Each row was made from one small tree. Brackets hold a mark, then the marks that hang from it, in the order of their numbers. Every link used is in the known rows. Write each row's tree.
Known rows:
[J680 J74 J235 J430 J683]: [-4.65  0.23 -4.02  1.83 -2.96 -0.79 -0.91 -0.77 -0.93 -4.09 -1.21 -0.23
  3.60 -4.67  1.53 -2.13 -1.38 -0.37 -0.37 -2.35 -1.70 -2.89 -3.10]
[J747 J683]: [ 0.25 -0.13 -1.89  0.60  0.32 -2.42  0.53  1.20 -0.75 -2.01 -3.64 -0.02
  1.92 -2.65 -0.61 -0.42 -0.32 -0.08  1.33 -2.49 -1.01  3.12  2.39]
[J920 [J698 [J430 J680]]]: [ 1.53  4.89 -1.75 -1.68  0.23 -1.12 -2.00 -1.35 -1.58  1.09  0.60 -3.65
 -1.74 -2.51  0.37 -1.29 -4.23 -0.35  3.59 -5.02  2.40 -1.40  2.76]
[J747 [J683 [J680 J430]]]: [-1.09  0.02 -4.16  0.91 -2.28 -2.07 -0.02  1.49 -0.85 -2.34 -6.62 -0.69
  3.80 -3.11 -2.64 -1.99 -1.65  1.70  1.67 -2.22 -1.19  4.52  2.54]
[J680 J683]: [-1.90 -0.86 -1.77  0.70 -1.09 -1.36 -0.31  0.95 -1.51 -2.80 -0.38  0.10
  3.06 -2.02  1.31  0.59 -0.73 -2.50 -0.30 -1.77 -1.39 -0.63 -0.34]
[J74 J680 J755]: [-1.14 -3.08 -3.42  3.63  0.90 -2.53 -0.05  3.64 -1.97 -3.45 -3.98  1.12
  1.11 -1.36  1.20 -0.20 -0.58  1.56  0.43 -1.21 -1.63  2.59 -1.81]
[J680 [J235 J887] J430]: [-2.48 -1.97 -4.06  4.97 -0.10  2.26  0.48  0.51  1.56  0.21 -0.91 -1.91
  1.31 -1.95 -1.01 -0.83 -0.92  1.21  0.66 -1.63 -1.71  1.74  0.14]
[J920 [J698 J430]]: [ 1.39  3.22 -0.74 -0.90 -0.10 -0.51 -1.04 -0.69 -2.15  0.72  0.57 -2.70
 -0.38 -1.31  1.08 -0.77 -3.20 -0.52  3.23 -4.20  1.48 -1.33  3.28]
[J235 [J680 J683]]: [-3.02 -1.03 -3.35  1.73 -0.70 -1.11 -0.48  2.48 -0.18 -2.77  0.44 -0.41
  2.40 -3.58  2.21  1.99 -0.33 -3.43  0.43 -2.41 -0.17 -0.10 -1.63]
[J680 J74 J430 J683]: [-5.26  1.69 -2.66  0.59 -3.17 -2.38 -0.89  0.23 -2.16 -4.23 -1.55  0.06
  3.98 -4.04  0.81 -1.16 -0.59 -0.43 -1.06 -1.79 -0.44 -2.12 -2.58]
[J698 [J430 [J680 J683]] J920]: [-2.11  3.46 -2.31 -0.73 -0.60 -1.07 -2.06 -1.98 -2.75 -0.51  0.14 -3.40
 -1.82 -3.26 -0.62 -1.36 -4.09 -0.20  2.82 -4.14  3.38 -3.12  1.96]
[J74 [J680 J235 J430 J683] J755]: [-3.14 -3.91 -5.75  4.80 -1.12 -2.64  0.38  1.79 -2.63 -4.36 -4.26 -0.40
  3.08 -3.10  1.17 -1.22 -2.36  1.03  0.52 -1.78 -3.15  1.22 -4.57]
[J430 [J680 [J74 J755] J235]]: [-1.26  0.51 -3.76  1.53  1.27 -0.72 -3.09  0.19  1.62 -3.51 -1.28 -0.25
 -1.63 -4.60  2.04 -2.48 -0.57  0.96 -0.10 -2.85 -0.58 -1.53 -2.09]
[J235 [J680 J430 J683] J887]: [-4.92 -1.50 -5.00  3.56 -1.45  0.00  0.85  2.89  0.94 -1.51  1.40 -1.92
  2.68 -3.78 -0.10  2.23  0.50 -1.63 -0.31 -1.84 -0.41  1.90 -2.11]
[J74 J680]: [-1.89 -1.35 -3.43  2.61 -0.96 -1.47  0.39  2.75 -2.03 -2.40 -3.06  0.98
  2.12 -1.62  0.20  0.09 -1.87  0.73  1.53 -1.71 -0.84  2.00 -0.39]
[J747 [J683 [J680 J74 J430]]]: [-2.26  1.14 -4.39  0.05 -3.25 -2.39 -0.59  1.53 -0.56 -4.10 -5.99  0.44
  3.82 -4.66 -1.90 -2.98 -0.79  2.69  1.02 -2.50 -0.69  2.94  1.31]
[J698 J920]: [-1.90  0.17  0.68  2.60  1.35  1.20 -1.78 -0.68 -1.80 -0.46 -2.00 -1.00
 -0.35 -1.05 -0.56 -0.50 -1.05 -0.58  1.98 -2.07  1.42 -0.55  2.40]
[J920 [J698 [J430 [J680 J235 J683]]]]: [ 1.33  3.47 -3.25 -1.83 -0.87 -0.72 -1.79 -2.22 -1.32 -0.11  1.55 -3.86
 -0.87 -3.85  1.25 -1.86 -4.99 -1.71  3.56 -5.67  0.86 -3.01  1.18]
[J74 [J680 [J235 J887] J430]]: [-3.09 -2.96 -6.29  5.36 -1.45  0.91  1.50  2.15 -0.25 -1.24 -2.40 -0.80
  2.16 -2.64 -1.20 -0.97 -2.08  2.44  1.65 -1.96 -1.82  3.05 -1.58]
[J698 [J430 [J680 [J235 J887]]] J920]: [-0.98  1.72 -3.69  1.74  0.92  2.42 -1.71 -1.76  0.53  1.24  1.17 -4.07
 -4.14 -3.15 -1.38 -1.95 -3.46  2.08  3.54 -4.36  2.77 -1.51  3.05]
[J680 J74 [J235 J887] J430 J683]: [-4.88 -1.24 -5.11  2.53 -2.92  0.93  0.11  0.35  0.72 -3.61  1.02 -0.59
  2.95 -4.99  0.48 -1.64 -0.01  0.44 -0.99 -2.30 -2.12 -1.43 -3.08]
[J683 [J680 J74 [J235 J887] J430]]: [-3.23 -1.28 -6.27  2.91 -3.29  2.79 -1.05  1.39  2.58 -3.20 -1.91 -0.26
  2.53 -4.15 -1.20 -3.10 -0.56  3.11 -0.10 -1.75 -1.58  1.22 -0.19]

Which tree is each row?
[-3.90 -0.36 -4.51  3.69 -1.33  1.94 -0.24  0.51  1.95 -2.04 -0.06 -0.74
  1.36 -3.84 -0.14 -2.13  0.24  2.31 -0.29 -2.04 -1.23 -0.11 -1.22]
[J680 J74 [J235 J887] J430]
[-3.98 -3.40 -6.95  4.53 -2.83 -0.11  1.70  1.97 -1.06 -2.80 -1.34 -0.70
  3.74 -3.50 -0.96 -0.79 -2.39  0.94  0.97 -2.17 -2.77  1.82 -3.10]
[J74 [J680 [J235 J887] J430 J683]]
[-0.86  0.14 -4.02 -1.01 -2.61 -1.69 -0.93  2.22  0.23 -4.75 -4.60  1.47
  2.95 -4.81 -0.88 -2.65  0.03  1.82  0.87 -2.58 -0.96  2.45  1.97]
[J747 [J683 [J680 J74]]]
[-3.13  0.01 -5.36  2.37 -3.23  1.34 -1.91  0.54  0.87 -3.60 -3.89  0.02
  2.97 -3.94 -0.13 -3.41 -1.81  2.43  0.69 -1.96 -1.31  0.02 -0.16]
[J683 [J680 J74 J235 J430]]
[-0.80 -4.36 -4.62  4.64  0.99 -1.05 -0.10  2.73 -0.67 -3.63 -3.71  0.77
  0.62 -2.16  1.93 -1.04 -1.25  1.55  1.07 -1.66 -2.70  2.14 -2.22]
[J74 [J680 J235] J755]
[-0.17  5.38 -2.49 -3.54 -1.87 -2.24 -2.26 -1.28 -2.10 -1.62  1.86 -2.69
 -0.51 -4.73  1.35 -1.89 -3.43 -0.96  2.29 -5.46  2.02 -3.79  0.46]
[J920 [J698 [J430 [J680 J74 J683]]]]
[-2.23 -3.18 -5.10  5.72  0.42 -1.86  0.11  2.11 -1.52 -2.85 -5.19 -0.52
  1.49 -1.99  0.73 -1.51 -2.25  2.50  1.18 -1.61 -2.46  2.43 -2.97]
[J74 [J680 J235 J430] J755]
[-2.66  0.09 -5.46  0.24 -1.65  0.72 -1.55  0.26  2.24 -3.69  2.46 -0.45
  0.35 -5.97  0.78 -1.77 -0.28 -0.51 -0.61 -3.22 -1.07 -1.96 -2.43]
[J430 [J680 J74 [J235 J887] J683]]
[-1.35 -0.73 -4.77  2.02  1.22  0.71 -2.16  1.24  3.36 -3.10  0.72 -0.42
 -2.12 -4.79  1.01 -2.08  0.81  1.59 -0.84 -2.50 -1.07 -0.29 -1.98]
[J430 [J680 [J74 J755] [J235 J887]]]
[-1.44 -4.85 -5.12  3.59 -0.37 -1.85  0.20  2.56 -1.66 -4.98 -2.74  0.86
  2.28 -3.09  2.26 -0.79 -1.48  0.04  0.46 -2.02 -3.58  0.71 -3.92]
[J74 [J680 J235 J683] J755]
[-6.20 -0.28 -5.20  2.58 -2.47 -0.34  0.22  3.07  1.17 -3.51  2.04 -0.75
  2.63 -5.59  0.72  1.09  1.60 -0.68 -0.92 -2.23  0.17  0.12 -3.52]
[J235 [J680 J74 J430 J683] J887]
[-2.39 -4.49 -6.01  6.46  0.22 -0.38  0.86  3.09 -0.15 -2.32 -3.14 -0.79
  1.19 -2.17 -0.25 -1.02 -0.78  3.29  0.57 -1.26 -2.74  3.64 -3.00]
[J74 [J680 [J235 J887] J430] J755]
[-1.29  4.09 -1.67  0.37  0.80 -0.30 -2.34 -1.78 -1.81  0.94 -0.70 -3.50
 -3.31 -2.27 -1.00 -1.49 -3.85  1.22  3.45 -3.97  4.09 -2.00  3.45]
[J698 [J430 J680] J920]
[ 2.10  4.03 -2.88 -0.77  0.33  0.12 -2.02 -2.00 -0.60  1.19  0.80 -3.88
 -2.12 -2.94  0.87 -2.25 -4.73 -0.35  4.02 -5.42  1.57 -1.88  2.39]
[J920 [J698 [J430 [J680 J235]]]]
[-2.52 -1.44 -5.20  3.23 -1.93  0.38 -2.37  1.13  1.02 -4.59 -4.67  0.07
  2.06 -3.93  0.70 -3.37 -0.70  2.99 -0.11 -1.50 -1.85  0.45 -1.31]
[J683 [J680 [J74 J755] J235 J430]]
[-4.66  0.19 -3.85  2.94 -1.43 -1.70 -0.13  1.76 -1.10 -2.06 -1.04 -1.53
  3.16 -3.47  1.12  1.54 -1.25 -2.40  0.39 -2.14  0.20  0.39 -2.37]
[J235 [J680 J430 J683]]
[-1.85  0.44 -4.96  1.32 -0.28  1.70 -1.81  0.55  3.19 -2.22  1.52 -0.52
 -1.24 -4.98  0.26 -2.18 -0.13  1.02  0.29 -2.99 -0.31 -0.72 -0.83]
[J430 [J680 J74 [J235 J887]]]
[-2.93 -2.05 -3.76  4.67  0.11 -3.35  0.23  2.93 -2.87 -2.84 -5.34 -0.13
  2.01 -1.27  0.16 -0.67 -1.33  2.50  0.67 -1.01 -1.29  3.00 -2.55]
[J74 [J680 J430] J755]
[-1.76  0.09 -5.57  1.00 -3.01 -1.12 -0.83  0.74  0.50 -3.98 -5.79 -0.01
  3.47 -5.36 -1.38 -3.78 -1.38  2.85  1.56 -3.04 -1.77  2.40  0.84]
[J747 [J683 [J680 J74 J235 J430]]]
[-2.37 -2.40 -3.29  1.41 -0.66 -0.95 -1.57  0.84  0.35 -5.96 -0.24  1.12
  1.53 -4.68  3.68 -1.75  0.70 -0.72 -1.35 -2.11 -3.02 -2.78 -3.63]
[J680 [J74 J755] J235 J683]
[-2.05 -2.55 -6.10  3.94 -2.18  3.05 -0.38  1.39  2.23 -1.31 -2.66 -1.40
  2.54 -2.58 -1.82 -1.95 -1.58  2.09  0.78 -1.48 -1.97  3.03  1.08]
[J683 [J680 [J235 J887] J430]]
[-0.68 -1.06 -5.37  1.91 -2.03 -0.79 -0.14  0.54  0.30 -2.27 -6.43 -1.08
  3.44 -3.63 -2.14 -2.82 -2.32  1.84  2.05 -2.82 -2.10  4.05  2.06]
[J747 [J683 [J680 J235 J430]]]
[-1.04 -2.47 -4.68  2.00 -1.19  1.15 -2.60  1.87  2.04 -5.20 -3.13  1.38
  1.15 -3.84  1.91 -3.14  0.10  1.98 -0.25 -1.84 -2.29  0.03 -0.67]
[J683 [J680 [J74 J755] J235]]
[-3.83 -0.87 -4.32  2.38 -0.50  1.30 -0.21  3.86  3.11 -2.66  2.66  0.47
  0.21 -4.61  1.31  1.15  2.60 -0.05 -0.20 -2.26  0.54  0.92 -1.26]
[J235 [J680 J74] J887]
[-1.06  3.03 -4.13 -1.57 -1.49 -2.68 -0.87 -0.24 -1.53 -1.13  0.59 -2.54
 -0.23 -3.25  0.66 -0.58 -3.53 -0.36  1.31 -3.73  1.58 -1.55  0.84]
[J698 [J430 [J680 J683]]]
[ 0.82  4.57 -2.22 -2.63 -1.00 -2.00 -1.92 -1.36 -2.32 -0.24  1.43 -3.64
 -0.43 -3.39  0.76 -1.13 -4.28 -1.74  3.00 -5.11  1.70 -2.43  1.55]
[J920 [J698 [J430 [J680 J683]]]]
[-4.07 -1.26 -3.69  2.72 -1.44 -1.88 -1.24 -0.06 -0.79 -5.15 -1.88 -0.22
  2.61 -4.62  2.36 -2.20 -0.28  0.26 -1.31 -1.82 -2.43 -2.38 -4.36]
[J680 [J74 J755] J235 J430 J683]
[-2.41 -3.81 -4.42  2.08 -0.52  0.58 -0.65  1.92  1.80 -5.34  1.93  0.90
  1.20 -4.84  2.61 -1.40  2.17  0.15 -1.91 -2.03 -3.40 -1.47 -3.59]
[J680 [J74 J755] [J235 J887] J683]
[-6.04  1.30 -4.14  1.96 -2.54 -2.08 -0.88  1.87 -0.80 -3.92 -0.44 -0.41
  3.21 -5.28  1.85  0.51 -0.02 -1.59 -0.18 -2.55  0.63 -1.39 -3.52]
[J235 [J680 J74 J430 J683]]
[-1.98  3.91 -3.02  0.24 -0.08  0.80 -3.04 -2.56 -0.47 -0.90  0.03 -2.72
 -3.75 -4.45  0.15 -3.36 -3.59  2.23  3.47 -4.73  3.58 -4.15  1.94]
[J698 [J430 [J680 J74 J235]] J920]
[-3.78  1.22 -4.06  1.29 -3.53 -0.28 -1.86  1.31 -0.26 -3.70 -4.09  0.49
  3.38 -3.32 -0.67 -2.41 -1.07  2.33  0.02 -1.47 -0.06  0.67  0.17]
[J683 [J680 J74 J430]]
[ 0.96  4.84 -2.99 -1.79 -0.55 -0.17 -2.67 -1.88 -0.36 -0.39  1.32 -2.96
 -2.08 -4.51  1.48 -2.97 -4.08  0.40  3.35 -5.71  1.84 -3.39  1.39]
[J920 [J698 [J430 [J680 J74 J235]]]]
[-4.01 -0.96 -4.45  4.74  0.08  0.90  0.58  3.17  1.78 -0.05  0.43 -2.04
  1.08 -2.70 -0.50  1.73  0.61  0.07  0.51 -1.71  0.46  3.15 -0.71]
[J235 [J680 J430] J887]
